Every row comes from one small tree of marks. The marks that hang from a mark follow it in brackets, in alphabetical order. Every link used is in the known rows. Which tree was each row made from?
Known rows:
zoziz[fudub[gomo[lazev[buse]]]]: [ -3  -4  -2   7  -6   5 -27  -3  -2  -5   0   7  -6  -8   4   8  12   3
  -9   0 -14  -4 -13  -7  14]
zunosu[bilu]: [  5   9   4   4   2  -5  35  -1   2   1  -2   2  -1   1   4   2 -11   2
  -1   6  15  -1  -1  -1  -8]
zoziz[fudub[gomo[lazev[niru]]]]: [ -5  -5  -6   9  -2   7  12  -2   0  -5   0   2  -2 -10   2 -13   9   6
  -1   1   4   5  -5  -1   4]
zoziz[fudub]: [  3   6   0  -4  -3  -3  26  -4  -1  -4   1   2  -1  -5   1   1  -8   7
 -16   7   8  -4  -9  -1  -7]
buse[pufesa]: [  7   6   2 -16   2  -2  31  -4   0   7   1   3   4   3  -2  -3  -8   1
  -9  -6   3   4   7   1 -12]
fudub[gomo zoziz]: [ -6  -3  -2  -3 -14   8  15  -1   3  -3  -1   2  -1   3   5  13  -3  -2
  -7  16 -10   0  -9  -1  -5]
labu[niru]: [  6   5   4  -7   6  -4  41  -5  -3  -3  -1  -4   3   0   3  -3  -4   2
  -5  -5  24   0   4   6 -14]
lazev[niru zoziz[fudub[gomo]]]: [ -6  -1  -8  -2  -6   0   8   3   2  -5   0  -6  -3  -4   1  -9  -7   7
   0  16 -10  -1 -10   1   1]
zoziz[fudub[gomo]]: [ -1   2  -2  -5 -11   3   7   0   0  -7   0   3  -3  -4   5   7 -10   5
 -14   9  -6  -1 -12  -3   3]
zunosu[bilu[buse]]: [  6  14   8   4   2  -3  23   5  -7   4  -3   0   2   4   5  -2 -14  -2
   4  11  19   0   2  -3  -2]
gomo[lazev[buse niru zoziz]]: [ -2  -6  -4  12   8  -4   6  -5   4   6   1  -3  -4  -4  -1 -11  11   1
   7   0   5  -5   1   0  -9]
lazev[buse niru[labu] zoziz[fudub]]: [ -3   3  -1  -8   8  -5 -14   0  -1 -11   2 -13  -5  -7  -1  -4  -7   3
  -1 -10  18  -9  -5   5   0]
fudub[gomo[lazev[buse]] zoziz]: [ -9  -8  -2   9 -10  10 -18  -3   0  -2  -1   5  -5   1   4  16  18  -4
  -2   6 -19  -4 -10  -5   5]
buse[bilu pufesa]: [ 10   4   3 -12   2  -5   5   1   0   9   0  -2   8  10  -5   1 -12  -4
  -2 -10  -4   6  15   2  -2]
pufesa[buse]: [  5   4   3   1  -5  -5  44  -3   4   2   3  11   5   2  -3   8  -7  -2
  -4  11  10   9   3   1 -11]
fudub[gomo]: [  1  -2   1  -1  -8   2  21  -3   6  -1  -1   3   0   1   6   9 -15   0
  -8   4   0   2  -5   0  -8]
lazev[buse[bilu pufesa] niru]: [  8   2   6 -10  13  -5 -28   2  -2  12   0  -8   2   8  -8  -2 -27  -6
   3 -22   4   4  23   6  -1]
bilu[buse[pufesa] zunosu]: [  8  15  11 -11   5   1  -1   8 -11   9  -2   8   9   8  -4  -9 -13  -5
   5  -2   9   7  14  -1  -3]
buse[bilu[zunosu] pufesa]: [  8   8   8 -10   6  -4 -11   9  -2   7  -1   6   9  13  -8   0 -14  -6
   7 -11   0   7  19   2   1]
zoziz[fudub[gomo[lazev[buse niru]]]]: [ -5  -6  -2  10   0   6 -27  -2  -2  -5   0   2  -7  -9   1  -4   2   3
  -2  -5  -3  -1  -6  -2  10]
bilu[buse zunosu]: [  5  11  11   2   2  -1   7   8  -7   2  -2   8   6   5   1  -3 -18  -5
   3   7  22   2   6  -1 -10]
gomo[lazev[buse[bilu pufesa] zoziz]]: [  5  -3  -3  -1   5  -7 -32   1  -1  13   1  -3   4   8  -6   2  22  -4
  10  -6 -26  -2   9  -3  12]
lazev[buse zoziz]: [  2   1  -1  -1   0  -9  -2  -2   3   3   2  -3  -3   1   2  10  -8  -1
  -6   7  -4 -12  -7  -1 -10]

Which tree is each row?
[ -2  -1  -6   7  -1  -5 -12  -3  -2  -1   2   2  -5  -7   0   1  28   6
  -4  10 -13 -12 -16  -6   7]
gomo[lazev[buse zoziz[fudub]]]
[-11 -10  -6  11  -6  13  21  -4   2  -1  -2   1  -1  -2   2  -7  17  -1
   6   9  -1   6  -1  -1  -5]
fudub[gomo[lazev[niru]] zoziz]
[ -4  -8   3   7   7   7 -12  -4   3  -9  -1  -5  -3  -7   4   0   3  -4
   7 -26  21   4   6   4   3]
fudub[gomo[lazev[buse niru[labu]]]]
[  6   5  10   7  -2  -6   1  10   1   1   2  15  11  14  -9   9 -11  -8
  11   6   6  11  14   2   0]
pufesa[buse[bilu[zunosu]]]
[ -6 -10   0  11  -8   7 -44   2   0   1  -1   1  -1   9   1  20  16  -8
   5   2 -25  -2  -2  -4  15]
fudub[gomo[lazev[buse[bilu]]] zoziz]
[ -4   1  -7  -4 -13  -2   5   2   2  -5   1  -3  -3  -3   4   4   3   6
  -8  23 -22  -5 -19  -4   5]
lazev[zoziz[fudub[gomo]]]
[ -7  -5  -3   2   2   9  12  -3   0 -15  -1  -5  -1 -13   3 -11  14   4
   3 -15  21   6  -3   2   7]
zoziz[fudub[gomo[lazev[niru[labu]]]]]
[  4   3   6   5   4 -10 -42  11   1   2   0   2   2  11  -4  10 -11  -6
  10   3  -7  -8   5  -1   2]
lazev[buse[bilu[zunosu]] zoziz]
[  5   1   0 -10  10  -8 -31   5  -1  12   1 -10   3   9  -9  -6 -17  -5
   9 -10 -12  -1  17   5   4]
lazev[buse[bilu pufesa] niru zoziz]
[ -6 -10  -8  13  -2   2  24  -2   6   2  -1  -2  -1  -4   3 -15  17   2
  11  10  -5   3  -2   0  -5]
fudub[gomo[lazev[niru zoziz]]]
[ -6  -4  -2  -5  -7  11 -29  -2  -4   4   0   4  -2   3  -1  12  23  -4
   0  -2 -32   1  -1  -5  13]
fudub[gomo[lazev[buse[pufesa]]] zoziz]
[ -4  -8  -8  10  -8   1  22  -2   7   1   0   3   0  -2   6  -2  27   2
   5  15 -16  -1 -11  -5   0]
fudub[gomo[lazev[zoziz]]]
[  5  -2   6   4  10  -6 -19   0   2   5   0  -7  -1   6  -3   3 -32  -5
   2 -14  15   0  14   6  -7]
lazev[buse[bilu] niru]
[  3   1   8  -4  14  -2   3  -5   2  -7   0  -9  -2  -4   2  -1 -24  -3
  -3 -26  39  -1  10   8 -13]
lazev[buse niru[labu]]
[  0   0  -2  -7  -3   6 -38  -1  -6   1   0   6  -3  -5  -1   4  17   3
  -7  -8 -26   1  -6  -5  21]
zoziz[fudub[gomo[lazev[buse[pufesa]]]]]
[  3   3  -2 -12   9  -6  -7  -1  -1  11   1  -7  -1   2  -7 -10 -13  -1
   2  -5  -5  -2   9   4  -7]
lazev[buse[pufesa] niru zoziz]
[ -6  -1  -5  -9  -2   2   4   3   1 -15   0 -12  -2  -6   2  -7  -2   5
   3   0   8   0  -8   4   4]
lazev[niru[labu] zoziz[fudub[gomo]]]
[ -4  -4  -5   7  -8   6   9  -3   0  -5  -1   6  -2  -8   4   0  19   6
  -6   6  -8   2 -13  -5   8]
zoziz[fudub[gomo[lazev]]]
[ -6  -2  -7   2   8   0  24  -4   1 -12   1  -9   0 -12   0 -19  28   7
   9  -5  22  -1  -5   3  -1]
gomo[lazev[niru[labu] zoziz[fudub]]]
